Every row comes from one small tree of marks. The marks that hang from a mark follow it in brackets, in alphabetical order. Every link used is in the known rows. Which tree was each row made from?
Known rows:
nelin(vutopi(bufad(fupo(badazor)))): [ -4  35  -6  16  -9  -2  11  -6 -67  -8 -51 -26  11  34 -16  -4 -24  19
  -3 -11  -4 -19  26   7   2   2  10  -5  23 -17  18   3 -15   0  37  -6
 -31  15 -14 -27   8  15  13 -24  33  24  -7   5  12]
ripi(dubi(motad(tofof)) fupo(badazor bufad)): [  9 -25  -2  21   5 -27   5 -17   9 -23  -8  29  23 -18   7 -24 -23 -14
  29  63   5  19  22 -12  13  14  42  10   7   7  -2 -26  -6 -23  11  19
 -18  18 -14  29  -7  16  10   9  33  17  20  15  41]
ripi(dubi(motad(tofof)) fupo(nalu)): [-21 -26  -8   9 -25   0  17  -2  23   7  -6  21  34 -19  -4 -14 -26 -26
  -5  54  11  -7  11 -18   4  -4  10   4   5  -3  19 -13   1 -16  -5   9
   3  16  13  30  -1   0   4   0   9  -5  -1  -8  14]
ripi(dubi(motad) fupo(nalu)): [-16 -20 -15  19  -4  17  11   4  22  11 -10  16  44 -33  -7 -22 -22 -17
  -5  48  15 -29   8  -1   1  -6  11  -8   2  -5  27  -7   6 -31  23  13
  12   7   1  38  -3   3   8 -12   4  -6   7  -7  27]
bufad(fupo(nalu)): [-15   3 -11  -6  -6  14  29  34 -53  30 -16 -33  31 -11  20  15 -38  -9
  -4   1  -5 -18   2   4   9   0  16  -8  17 -21  18  13   2   7  17   2
   4   8   2   2   1   7  -2  14   6  -1  -4 -11  11]
ripi(dubi(motad(tofof)) fupo(bufad nalu)): [-11 -31  -8  13 -10 -19  18   0  27   8   0  19  25 -21  15 -31 -10 -24
  10  49   3  -2  16 -23  17   6  25  -6  -3  -4   2 -15  15 -25   6  15
   5   9  16  41  -2   6  -5  10  22  11  -1  -8  27]
motad(tofof(ripi(fupo(badazor)))): [ 13 -30  12  -9 -12   0  14 -14 -21 -23  -7  -9  -5  16  13  29 -46  -8
  15  45   4  30   9 -24  23  17  17  32  18  -3  13 -12 -13   9  -2  12
 -50  -5   0 -14   0  20  -8   4  20 -13  45  30   6]
fupo(badazor bufad): [ 26  -1  10   1  22  -5  10 -12 -65 -22 -12 -26   2  -3  26 -13 -33  16
  21  21   1   5  18   9  19  12  47  12  20 -15 -16   5   4  -1  29   3
 -17  -7 -19   7   1  23 -14  14  47   1  30  27  23]
dubi(motad(tofof) ripi): [  2 -26 -13  18 -46   1  21   7 -39  23 -26 -10  19 -15  46  12  -7  -8
 -12   8   7  10 -12   6 -19  26  10  -5  22 -17  12  13 -23  22  -9  -1
   3  28 -17  20  23 -42  -9  11 -10  -1  64 -17 -44]
kadibo(motad(tofof) ripi(dubi fupo(bufad))): [ -3 -17 -15  14 -19  19   8  33  20   5  -2  38 -24 -10  38 -25 -32 -23
  10  16   1  38 -11 -31  14  12   7  12   0  -2  13 -16  24 -17  -1   3
 -20 -10   4   9 -28  -6 -18  12   7   0   8 -13  50]
kadibo(motad(tofof) ripi(fupo(badazor bufad))): [ 12 -13 -20   8 -25  29  10  17 -13 -15  -3  35 -18   6  55  -8 -36 -13
  13  28  -3  46   3 -16  11   1  23  39  11  -6  16 -13  31 -12  -1  20
 -36   5 -15   7 -12   2 -13  17  29  -5  34 -19  26]
tese(badazor): [  4  -7  -9  13  -1   1   6  -2 -48  -2   2 -39   2  10  14  16 -32  -4
 -19  -8  18  -8  -6  15 -10  -6  -5   0   5 -14   8   1 -19  20  21  14
  -1 -15   3 -24   7 -20 -11   8  10  -7  14  39  -9]
rozet(motad(tofof) ripi(dubi fupo(bufad))): [  9 -33  10  -4 -15 -17 -18   5  12  -6  10   4   6  10  18 -10 -16  -3
  42  52  19  52  13 -34   4  54   5   2   1  12 -24  11 -12  -8  -9   7
 -39 -29  -4 -26  -7 -18 -28  16  -4 -18   4   8  37]
nelin(vutopi(bufad(fupo(badazor nalu)))): [ -7  36 -17  -5 -11   5  19 -11 -57   6 -46 -26  23  33 -10 -15 -26  10
  -9  -3  -4 -37  43   4   5 -11  16  -8  21 -19  10   3  -2  -1  32 -11
 -21  17  -1 -15   2  20  10 -28  37  15 -13 -10  12]
rozet(motad(tofof(ripi(fupo)))): [ -1 -39   0  -6 -27  16   3 -19 -19 -17  -1  -9 -16  24  27  30 -23  -3
  15  33   5  48 -20 -23   9  29  -1  14   8  11   9  19   0  20  -3   4
 -39 -10  -3 -14  12 -11 -35  -5  -3 -19  56  41 -10]
vutopi(bufad): [ -7   4   4  21 -28  13  15  -5 -53  -1 -29 -30 -18  -3   6   5  -7   9
 -34 -26  17  -7  -8   2   8   8  -5  -7  16 -27  16   7  -8   4  28  -1
 -19 -16  -1 -17   4 -11  -4 -15  33  -2  -7  21   4]
motad(tofof(ripi(dubi fupo))): [  5 -29  19  -3  -2  -6  14   4   8  -7  -5  -1 -15  -2   8  13 -42 -17
  11  37   8  24  -1 -34  29  20   4  11   9  -3  13  -9 -10   2 -12   7
 -38 -14  18  -7 -11   6  -8  -1   3 -16  24  40  29]
bufad(fupo vutopi): [  6 -14 -12  13  -6  13  16   0 -65  15 -29 -22  10  -5  13  22 -20  -2
  -1  -9 -14   2  -2 -14  14  14  -4 -25  31 -39   7   9   0   7  28 -13
   0   1  14 -11  13 -13  -1  21   3  10  -8  -5  14]
rozet(motad ripi(dubi fupo(bufad nalu))): [  1 -29 -12  -6   5   7 -12   5  16  11  16   1  23 -12  13 -27 -14  -2
  43  59  23   1  28  -8   7  39  11  -6  -3   8 -20  12  18 -34   9   6
 -19 -31  -6  -2 -14  -6 -32   1  -3 -30   6 -10  43]
tofof(motad ripi(dubi fupo(badazor))): [ 46  -8   0  -8  48  16   6 -25  10 -15 -12 -14  -1   4 -11   3 -53  -9
  44  81  35   6  -8  -9  22   7  27  34   5  11  15 -11   1 -29  22  41
 -26  -7 -25 -19 -18  13   0  -5   2 -25  34  55  41]
dubi(motad(tofof) ripi(fupo(badazor))): [ 17 -35 -22  19 -38   3  13 -11 -20  -3 -30  25  41  -8  27  10 -24 -15
  15  52  13  21   7  -8 -19  17  11  14  18  -5  26 -14 -21   4   4  16
 -12  40 -37  26  19  -9  16  12   3   4  71 -22 -15]
bufad(fupo(nalu) vutopi(nelin)): [  4 -11 -33  -6   5  11  26   6 -57  27 -25 -26  17  -9  12  28 -13   3
 -37  -8 -11 -34   6   9   4  26  -5 -23  17 -34  -1  -3  19   7   2   4
  28 -15  30  -6   6  -9  10  16  18   4  -8 -28   7]
dubi(ripi(fupo)): [ 29 -31 -14  19 -13  23  10  22 -29   3 -35   1  34 -19  29   1 -28  -7
  15   6   9   5   1 -16  -1  19  -9   0  14 -16  41  -7  -6   6  33   1
  -7   0 -24  13  11 -10  15   7 -11 -15  40 -15  11]
tofof(motad ripi(fupo(badazor bufad nalu))): [ 44  -6 -14 -23  38   7  20 -36  -6   1  -4 -25  -5   8  33  -1 -38  -8
  44  66  16   7  13  -9  36  -7  46  33   6  13  10   8  35 -33  30  49
 -22  -3  -9  -2  -6  26 -16  14  27 -21  40  34  17]
motad(tofof): [ -1 -12  17  -5 -40   4  18   5 -47  -9 -15 -22 -10  15  28  14 -30  -6
 -23   1  -1  24 -12 -20  10  17  10  16  20 -19   9   4 -19  36  -5  -4
  -9  -7  15  -8  13 -12 -25  22  23  -5  13  18 -14]
rozet(motad): [ -4 -14 -11  12 -20  28  -1  -3 -50 -12 -13 -26  -1  17  20  15 -14   9
   4  13   2  19 -25   9  -3  22  10   5  11  -6   3  24  -9  25  26  -5
  -4  -6 -28  -5  16 -24 -36 -10   0 -16  29  31  -8]
kadibo(motad): [-11  13 -14  21 -31  22  12  19 -37  13  -5 -15 -17   2  28  14 -22   1
 -33 -12  -6   0 -14   8   7   4  14  13  28 -16  17  14  -3   1  17   8
   8  -3 -17  -8  15 -17 -14  12  12 -11  33   6 -17]
bufad(fupo(badazor nalu) vutopi(nelin)): [ 15 -12 -31 -16  16  12  29 -17 -64  13 -25 -20  28   4  11  27 -30   2
 -21  23  -4 -35  22  16   1  14  12 -11  28 -33 -11 -11  12  -7   4   9
  11   6   7  -3   2  11  14  14  32  10   1 -19  20]
fupo(bufad nalu): [  6  -4   1  -6   1  -2  22   8 -36  20  -5 -36  -1 -11  43 -20 -14   2
  -1  -2  -8 -15  16   0  25   1  33  -5  19 -23  -5  17  28  -2  27  -2
  14 -22   9  28   2   7 -30  19  39  -9   6  -3   8]

Write each row's tree:
[-18  -9 -24  -2 -34  47  25  28  26  16   6  34  -7  -4  29 -20 -38 -30
 -10  38   7  19 -10 -20   6  -4  -6  22   7  -5  25 -22  29 -17  -7   2
  -8  -4  15  18 -28  -4 -12  -4  -4 -14   1 -32  35]  kadibo(motad(tofof) ripi(dubi fupo(nalu)))
[ 51 -25  -7  -5  28   7  11 -36  -5   2 -14 -18 -30   3  25   8 -16  -4
  33  31   4  25  -3 -29  45  23  13   6  15  -6   9  15  31 -22  27  35
 -18 -22   3 -17  16  -6 -21  28   9 -18  34  44   7]  tofof(motad ripi(fupo(bufad(vutopi))))
[ 29   6   4  -5  37   6  19  -8 -12  10 -10 -45 -28  -5   8   7 -36  -4
  21  43  30   3 -26  -2  22  19  18  13  12  -3   7  11  -3 -11  15  21
  -9 -18 -13 -26 -14 -18 -27   4  -8 -25  28  57   8]  tofof(motad ripi(dubi))
[ 35 -18 -17  -9  23   4  26 -45 -49  -3 -12 -24   4  -4  33  -6  -3  17
 -11  31  -3 -29  34  15  18  15  29  -8  31 -37 -30  -7  29 -12  21  11
  18 -21  13  20  -2  16 -13  14  68  -4  10  -7  17]  fupo(badazor bufad(vutopi(nelin)) nalu)
[ -2 -30   0 -11 -51  12 -11  -2 -10  -7  -1   1  10  28  22  17 -22   0
  17  42  19  51  -5 -21  -9  52  -5  15   6   8   0  20 -19  18 -10  11
 -38 -18  -7 -31  12 -25 -27  16 -10 -24  31   4  -3]  rozet(motad(tofof) ripi(fupo))
[-19  29 -14   5 -19   2  19   8 -53  23 -45 -31  16  24  -7 -16 -16   9
 -16 -28  -7 -35  22  -4   4 -16  -1 -24  14 -26  20  12   3  -2  35 -17
 -10   5   9 -15   9   7   5 -29  19  20 -18 -15   3]  nelin(vutopi(bufad(fupo(nalu))))
[ -5 -34  -7 -15 -21  15  13 -21   9  -3   6   1  -8  16  15  16 -25 -14
  19  63   5  25 -11 -21  15  18   5  13   8  13  -2   1  11  -6   0   2
 -24  -4   1   3 -14  -5 -35 -16  -1 -24  24  32   8]  rozet(motad(tofof(ripi(dubi fupo(nalu)))))
[ 21 -16   5  13  23  12   2  -3  -9 -30 -16  11  34  -7 -13 -16 -51  -5
  19  53  14  -4  16 -11  10   4  16  17  16  -3  16 -31 -12 -17  36  11
 -23  -1 -24   8 -19  27  25  -9  24  -6   4  22  60]  ripi(dubi fupo(badazor))
[ 29 -10   3  -5  25  22  10  -8  -4   0 -15 -28 -18   7  10  20 -39  -8
  23  32  23  15 -23 -19  26  15  15  28   7   3  31  14   7  -5  22  42
 -18 -15 -12 -21   9  -1 -13  12  -7 -22  45  44  -6]  tofof(motad ripi(fupo))
[-16 -10  -7   8 -19   4  12   7  17   2  14  11 -30  -1  16  20 -35 -16
  -8  27   0  29  -7 -22  24  12   5  24  18   5  21 -11  -5  -9 -13  13
 -22  -7   4 -18  -9  -1  -5   2  -1 -13  34  19  10]  kadibo(motad(tofof(ripi(dubi fupo))))
[ -4 -12  -8  30   2  41  14  28 -21  14 -15   4   2 -35  11 -20 -21   2
   2  16  30 -13 -17  22 -11  18   6  -3   6 -20   5   1  13 -12  20 -11
   2  -6  -8  27 -27 -24 -16 -20 -11 -11  24   1  32]  kadibo(ripi(dubi(motad)))
[-11   1  -2   4 -22  -3  15   8  -2  14  12 -10 -42   8  17  24 -28  -8
 -16  18   0  24 -14  -6  21   9   8  17  22  -2  -2   0 -11  -2 -15  -7
 -16  -5   0 -18  -7 -18 -21  -1   1 -13  42  21  -6]  kadibo(motad(tofof(ripi(dubi))))
[  9 -32 -36  24 -11   5  15   3  -7  32 -21  13  41 -41  42 -18   0 -14
  15  25   5 -21  21   2  -1  10  21 -15   5 -11  21   5  24 -24  31  13
  16  14 -21  53  14 -16   5  11   0  -4  54 -36  -7]  dubi(motad ripi(fupo(bufad nalu)))
[ 36 -14  -5   1  39   2  11 -12  -4  -1  -9 -26 -23  -3  31   4 -24  -6
  36  22  13  22  -3 -16  40  17  29  18   1   4  24  18  17 -15  20  45
 -24 -23  -8 -18   5   0 -23  22   7 -18  45  46   6]  tofof(motad ripi(fupo(bufad)))
[ 25 -20  -3  19  18  -6  10 -21 -51  -6 -19 -29 -20 -10  31   0   2  22
 -23 -25 -11  -9   6  -3  21  47  17 -25  20 -34 -18   9  15   5  16   3
  13 -40  17   3  11 -17 -14  27  37   2  14  10   6]  fupo(bufad(vutopi(nelin)))
[ -5 -35  -4  25 -17  30  10  23   7  -5 -19  31  13 -26  10 -18 -34 -14
   9  31  23  16  -9 -15  -3  22  -4   8  -4  -7  24 -18  11  -4   3   0
 -16  -4   6  22 -19 -12  -5  -7 -13  -5  20  -6  41]  kadibo(ripi(dubi(motad(tofof)) fupo))
[ -9  -6 -10   0 -35  11  16   3  -4   8   9   1 -38  11  25  33 -31 -13
 -17  12 -10  31 -10 -20  21  11   5  30  20   0  24   2  -6   4  -8  14
 -22  -3   2 -18  16  -9  -9  10   9 -13  50  11 -18]  kadibo(motad(tofof(ripi(fupo))))
[ 23 -12 -20   4  21   5  12 -12 -76  -5 -31 -21  14   9   6  34 -30   9
 -18  10  -1 -17   6  18  -1  35   8 -13  20 -29  -6 -15  -4  10   4   5
   2   4  -3 -20   5   1  20  16  25  13  12  -2  23]  bufad(fupo(badazor) vutopi(nelin))
[-10  16 -15   0  -9  11  25  -1 -65  16 -26 -26  13   1   4  12 -30  -6
 -14  10  13 -22  11  13   5 -18  17  -2  16 -25   9  -5   0 -17  32   3
 -27  15  -3 -13  -7  18  13 -16  36  18 -18  -8  25]  vutopi(bufad(fupo(badazor nalu)))
[ 10 -39 -18  24 -40   1  16   7 -11  13 -30  22  31 -15  34  12 -10 -14
   1  24   4  17  -2 -15 -15  23  -4  -1   8  -5  33  -3 -19  12   3   8
  -5  27 -19  25  22 -24   9  15  -9  -1  58 -23 -24]  dubi(motad(tofof) ripi(fupo))
[ 23 -28  11  -9   1 -18  12 -20 -20 -22  -2  -8 -13  10  28  18 -41  -6
  27  40  -3  40  19 -22  35  19  33  27  10  -3   1  -3   2   2  -1  11
 -45 -10   4  -5   0  28 -11  15  35  -5  46  33  17]  motad(tofof(ripi(fupo(badazor bufad))))
[ -9 -31  -3  18 -25   1  13 -10  -9   4  -4   3  -8  -8  11  29 -19  -7
  -6  24   6  15  -1  -7  11  23  15  16   3  -5  20   6 -11   7 -11  15
 -20   9   4   8  21 -13  -6   7   2   0  57  22 -28]  dubi(motad(tofof(ripi(fupo))))
[ 10  -5 -11  -5 -10  -8  11 -15  -9  -8  15  12 -34  11  35  19 -30  -9
   4  33 -11  40  14 -16  32   8  28  33  21   7   2   0   7  -9  -4  19
 -36   7  -8 -10   7  12 -11  14  30  -5  57  15  -1]  kadibo(motad(tofof(ripi(fupo(badazor bufad)))))
[  1 -11  -2   5  -8  19 -13  11 -21   8   3 -24   4   4   1  -4 -18  13
  19  42  32  10  -5  14 -14  48   5  -4  10   2 -23  24 -14  -3   3  -7
 -20 -29 -19 -29  -9 -36 -35 -10 -24 -31  22  14  22]  rozet(motad ripi(dubi))
[ 41 -13   5  -2  53  -8   8  -7  19   0 -10 -20 -14 -12  11 -11 -34  -7
  45  45  23  18  -5 -26  39  22  25   9  -3   3  14   1  11 -32  20  43
 -23 -24  -8 -13 -16   4 -16  11   2 -16  24  48  41]  tofof(motad ripi(dubi fupo(bufad)))
